Each row was made from one walk, in order. Every step used is in the known rows, and no mark comes twice. Write each row's walk.
In the rows, 128 means zero.
Known rows
p w n y: [ 85 136 139 150 144  79 114 152  40 138 148 101 158  99 108 101 117  74
 147 151 126 150 130 157  71 144  95 148 115 152 162 120 104 144 175]
n e: [108 121 129 125 161  89 127 151  68 143 123 153 165 109 101 121 138  91
 116 157 138 142  75 158 134 122 107 120 109 148 155 104 155 121 153]
q v w n: [148 157 104 157 154  48 100 175  69 146 164 142 137  99  93  93 150 105
 101 140 137 120 112 126  99 150 123 125 123 157 144 153 115 140 147]
v w: [135 146 110 133 143  56 128 166  53 154 165 144 151 103  98 120 168  95
 110 159 133 112  83 140 106 125 115 125 112 145 137 143 139 130 134]
n y h w t q v: [139 114 101 139 158 126  85 181  90 147 171 133  97 103 140  71 145  83
 130 178 137 151 135 158 113 148 147 131  75 168 185 128  88 144 161]
w h y n e t: [100 104 137 115 133 118 134 180 113 144 179 191 164 123  98 106 141  93
 167 128 143 146  65 127 140 114  74 158 127 129 135 102  98 179 163]
q v w h y n: [155 144  92 133 148  46  97 204 105 143 210 170 134 122 116 105 174 112
 136 145 133 105 112  93  95 127  96 125 110 147 130 152  90 176 134]
n y h w: [105  98 125 131 133 129  91 155  73 137 157 140 129 104 129  97 159  80
 127 174 129 166 115 143 116 145  92 139  92 145 174 121 106 157 144]
e h y n: [104 135 117 112 127 105 116 148  76 154 173 137 151 113 110 115 161  89
 151 153 144 121  63  76  89 141  58 120 101 146 122 115 107 186 146]
c t q v w p: [154 152  92 149 150  81 141 171  77 193 179 129 139  93 121 116 177 121
 111 159 121 100  96 183  90 120 194 113  89 178 141 154 113 111 177]
w h y n: [100 122 110 122 136  84 121 176  90 153 176 155 153 129 107 120 162  83
 153 148 128 113  99 104 110 122  73 134 122 134 137 125 100 191 152]
e h y n w: [ 93 139 125 130 139 113  96 143  84 155 173 133 151 119 117  95 162  86
 151 148 139 114  83  98  59 144  52 121  97 181 124 110 128 173 143]
h y n: [107 142 116 122 141  95 111 163  81 156 172 138 164 115  99 118 149  77
 132 152 138 124  82 108  80 136  82 129 111 141 129 130 103 155 151]
y h w n e t c: [ 87  89 144 147 123 165 120 149  72 158 152 189 142 111  87  67 130 105
 140 125 172 161  67 143 115 122  91 170 111 108 178 107 109 159 165]
p w v q: [ 94 151 119 121 167  61 146 152  61 165 187 138 156 118 128  91 122  74
 121 166  90 122  95  76 109 120 130 127  97 107 170 115 134 129 147]
n e t c: [ 89 113 142 138 139 119 146 148  63 155 134 163 170 102 113 105 143 111
 133 138 156 148  56 172 103 111 109 139  94 113 156 110 154 118 168]
q v w h y n e: [163 135 102 128 164  57  96 201 115 131 195 188 140 123 108 107 157 124
 137 142 147 118 100 117 108 115  86 125 111 155 137 135 104 159 137]
h w v: [ 92 140 111 114 133  93 115 152  90 133 164 165 133  98 138 102 151  84
  98 157 104 135  74 117 129 134 129 130 107 108 168  92 113 155 139]
v w h y: [130 124 110 131 139  52 134 198  84 142 199 178 133 135  93 118 176  94
 143 150 126 101  99 133 120 111  98 124 107 119 123 151 115 165 123]
c t w n e: [ 99 116 152 135 169 114 129 154  66 154 126 141 162 100  71 118 140  88
 140 153 156 124  45 184 121 124 108 135 110 138 155  93 170 139 172]
e h w: [108 109 127 116 118  94 128 135  64 137 160 166 136 100 133 105 172  89
 137 164 123 129  57  96 124 141  98 119 102 114 153 108 112 172 138]
t w n e h: [103 124 147 122 158  97 138 145  46 150 136 159 144 103  73 100 152 105
 153 149 168 125  41 120 139 131  53 132 126 136 149  98 167 177 154]
q v w n e: [153 149 115 151 168  59  99 173  79 136 149 158 142 101  86  96 133 119
 102 137 151 132  98 147 111 138 114 124 124 164 149 135 130 123 149]
e n y h w: [103  93 117 138 154 145  88 157  63 148 167 146 136 115 126  88 148  71
 109 160 155 169 107 150  82 161  74 137 113 160 173 113 108 162 139]
h y n w p: [ 85 159 117 147 142 120 108 152  92 183 180 124 153 112 106  83 174  72
 121 133 125 114  98 137  58 137  87 141 104 195 122 128  96 156 168]
y n e h: [107 130 122 105 139 108 115 125  64 151 127 140 164  95 117 123 150 110
 140 158 153 133  49 100 122 129  58 124 119 169 153  86 145 171 159]
n w v q: [ 86 158 117 137 171  84 116 140  84 166 163 130 146 122 132  78 140  80
  94 163  97 110 115 111 103 133 117 116  99 148 165 126 171 122 139]
e t: [ 93 119 135 131 129  99 145 157  71 154 159 151 167  97 104 104 155  77
 127 143 121 152  66 139 138 139 124 143 115 129 140 115 123 142 162]
v w h y n e t: [133 122 130 113 128  96 129 192 108 144 209 199 156 121  90 107 154 109
 162 129 153 129  59 129 127 106  75 163 132 133 125 120  98 170 147]
w n y: [ 85 141 131 149 137  94 103 146  57 140 123 101 149  96 105 110 135  81
 122 154 137 146 130 168  96 154  86 138 123 153 157 136 123 147 172]
n e h y: [108 110 134 119 148 105 132 151  85 131 152 170 145 125  95 114 147  95
 151 153 142 139  56 125 125 127  73 105  83 137 124 102 139 152 135]
t e: [109 120 138 119 153  73  98 172  61 154 153 144 165 111 108 120 169  76
 122 183 113 138  83 144 109 132 116 117 111 105 152 131 144 142 161]
h y n e t: [106 120 143 116 138 130 124 165 104 147 177 172 175 109  89 102 130  86
 149 132 153 156  48 130 109 129  81 155 115 139 125 105 101 143 163]
e t w h y n: [ 99 110 140 115 135  96 148 197  88 162 218 186 155 116  92  99 177  85
 181 138 145 122  51 102 128 120  67 167 130 103 129 120 105 203 153]
h y n e: [113 133 127 116 154 108 108 160  91 145 155 156 169 118  91 118 132  89
 133 149 152 136  70 130  94 124  72 130 109 149 135 112 118 139 154]
y n w: [ 92 149 117 136 151  97  92 140  68 166 143 115 170 104 123  99 156  82
 115 152 131 117 102 131  68 139  84 135 121 194 152 112 146 142 161]

Write each row's walk
[131 148 126 137 150  77 117 160  59 145 142 153 151 105  68 108 132 104
 113 140 158 122  81 158 115 122  95 140 136 154 147 129 141 131 150] | v w n e
[108  98 133 135 145 138 101 151  78 146 141 178 137 118  76  81 126  87
 125 143 153 157  87 130 145 132  85 150 125 142 178 102 109 163 150] | y h w n e
[153 139 122 145 155  76 103 175  95 125 178 175 122 118  80  88 141 123
 137 133 158 129  81 111 102 143  82 109  99 157 120 134 113 154 131] | q v w n e h y
[ 97 111 120 137 147 122 101 157  63 151 137 114 140 107 112 112 157  83
 126 170 131 163 127 154 121 144  84 131  89 175 164 122 137 153 151] | n y h
[ 99 124 129 139 126  93 115 147  64 141 151 156 144 103  99  91 140  75
 116 146 131 130  88 125 111 146 110 143 134 114 160 128  95 157 157] | h w n
[ 91 119 149 139 138 118 135 150  77 147 136 161 165 100  72  91 119  86
 132 122 147 161  66 158 145 136  99 159 137 140 150 103 124 142 176] | w n e t
[107 128 133 118 157  84  93 178  74 156 151 124 139 105 103 103 171  48
 120 181 116 131  65 157 124 138 134 122  93 115 150 110 139 156 169] | w t e
[166 140  97 141 161  68 123 177  75 165 173 137 150 104 122 129 152 123
 119 172 130 102 101 172  80 120 183 104  92 160 148 152 137  97 156] | c t q v w
[ 93 107 112 144 170 136  96 157  54 162 149 119 148 116 108 103 146  74
 108 157 158 168 115 159  88 158  67 128 112 187 164 112 141 161 148] | e n y h
[ 84 156 109 144 193  97 114 140  74 176 172 136 153 131 129  68 130  71
  74 152 124 113 105 116  67 148 101 113 120 160 164 120 175 129 136] | e n w v q
[142 158  90 157 154  60 106 179  66 154 161 125 116  96 128  92 180  99
 101 153 148  98  87 155  70 128 151 111  58 142 148 141 141 129 149] | q v w t c
[101 153 124 115 176  65 149 160  63 174 183 151 143 112 112  92 158  85
 113 175 114 103  69  86 132 122 109 124 103  91 163 131 173 142 135] | t w v q
[ 92 142 119 149 161  99 105 154  80 154 137 110 135 106 111  81 160  47
 111 150 121 115  92 171 103 142 126 125  86 186 147  98 153 139 157] | n w t
[ 78 139 108 165 177 122 103 149  49 177 136 108 143 117 122  75 158  60
  96 135 168 105  86 189  19 143 107 116  86 173 155 103 174 138 158] | e n w t c
[110  98 118 127 136 119 112 157  72 152 165 168 137 116 104  94 162  77
 123 161 125 149  87 111 136 135 108 136 104 135 168 113 109 162 137] | y h w
[132 124 106 141 164  87 127 163  79 164 144 129 158 105 130 128 142 108
 124 170 121 120 107 170  91 130 182  97  88 157 160 130 139 106 173] | c t q v
[156 147 101 144 159  41 109 178  74 142 174 150 142 100 116 106 171 108
  99 155 124 123 102 127 102 139 137 111  98 157 141 147 130 123 135] | q v w
[ 87 131 112 135 145  84 101 153  77 161 147 133 160 118 132 104 167  90
 134 149 124 110 117 129 100 125  76 138 133 184 162 111 141 179 159] | y n w h
[157 168  88 146 152  58 144 180  60 189 192 148 135  99 114  99 177 126
 104 155 130 105 112 149 100 121 166 121 111 168 143 172 106 117 162] | t q v w p
[ 91 122 106 113 138 124 105 158  95 147 170 171 120 110 121  93 154  85
 108 159 109 151  83 101 150 132 115 138 101 131 179  84 114 178 131] | y h w v
[110 134 131  99 136 109  82 173  92 158 183 128 131 110 105  99 176  55
 156 176 137 121  41  97  90 147  79 123  87 120 123 104 105 206 163] | w t e h y n
[ 88 112 125 151 155  83 118 180  96 142 172 162 141 146 108  95 165  75
 146 143 114 113 127 149 101 122  89 118  99 152 135 128 135 159 135] | n w h y
[100  86 149 135 130 160 115 158  91 148 163 195 142 109  72  66 124  84
 140 125 151 179  62 130 162 138  94 173 134 133 169  96  93 167 160] | y h w n e t
[153 125 100 145 155  35 116 211 104 130 207 184 122 132 110 104 177 107
 134 147 118 111 118 122 117 125 119 110  93 132 125 155 106 157 123] | q v w h y
[143 160  95 152 149  55 125 174  77 168 182 143 133  89 115  94 192 106
  90 145 115 119  95 137 115 139 150 120  97 171 133 151 105 135 154] | q v w p
[ 97 145 121 142 154 105  90 159  89 158 171 131 163 122 106  96 149  73
 131 148 134 117 102 128  48 138  76 131 105 176 128 126 123 143 148] | h y n w
[166 150 108 136 158  70 121 162  60 152 157 165 132 110  93  99 132 150
 136 149 170 114  95 126 106 126 108 115 132 166 152 143 135 137 152] | t q v w n e h
[ 95 154 117 140 156 116  86 164 100 160 170 112 138 115 103  80 152  45
 131 144 138 108  86 142  62 144  95 135  85 187 126 105 117 157 158] | h y n w t
[ 99 135 120 133 156  76 132 166  57 153 162 117 145 101 107  94 142  43
 139 153 115 127  72 137 112 129 141 135  87 146 152  88 117 148 164] | p w t
[101 110 129 115 150  99 128 186  92 162 186 152 154 119 104 133 180  83
 173 160 136  97  57 131  99 115  87 135  99 120 135 109 131 191 158] | c t w h y n
[104 107 130 125 159  67 151 201  75 148 193 185 138 136  88 110 183  81
 166 156 130 107  79 127 132 114  81 127 103  98 133 132 137 181 132] | t w h y
[103 112 132 117 121 121 143 127  78 150 152 174 133  92 124  92 179 100
 127 151 127 137  40 124 150 130 101 128 101 141 151  91 102 168 160] | n e h w p
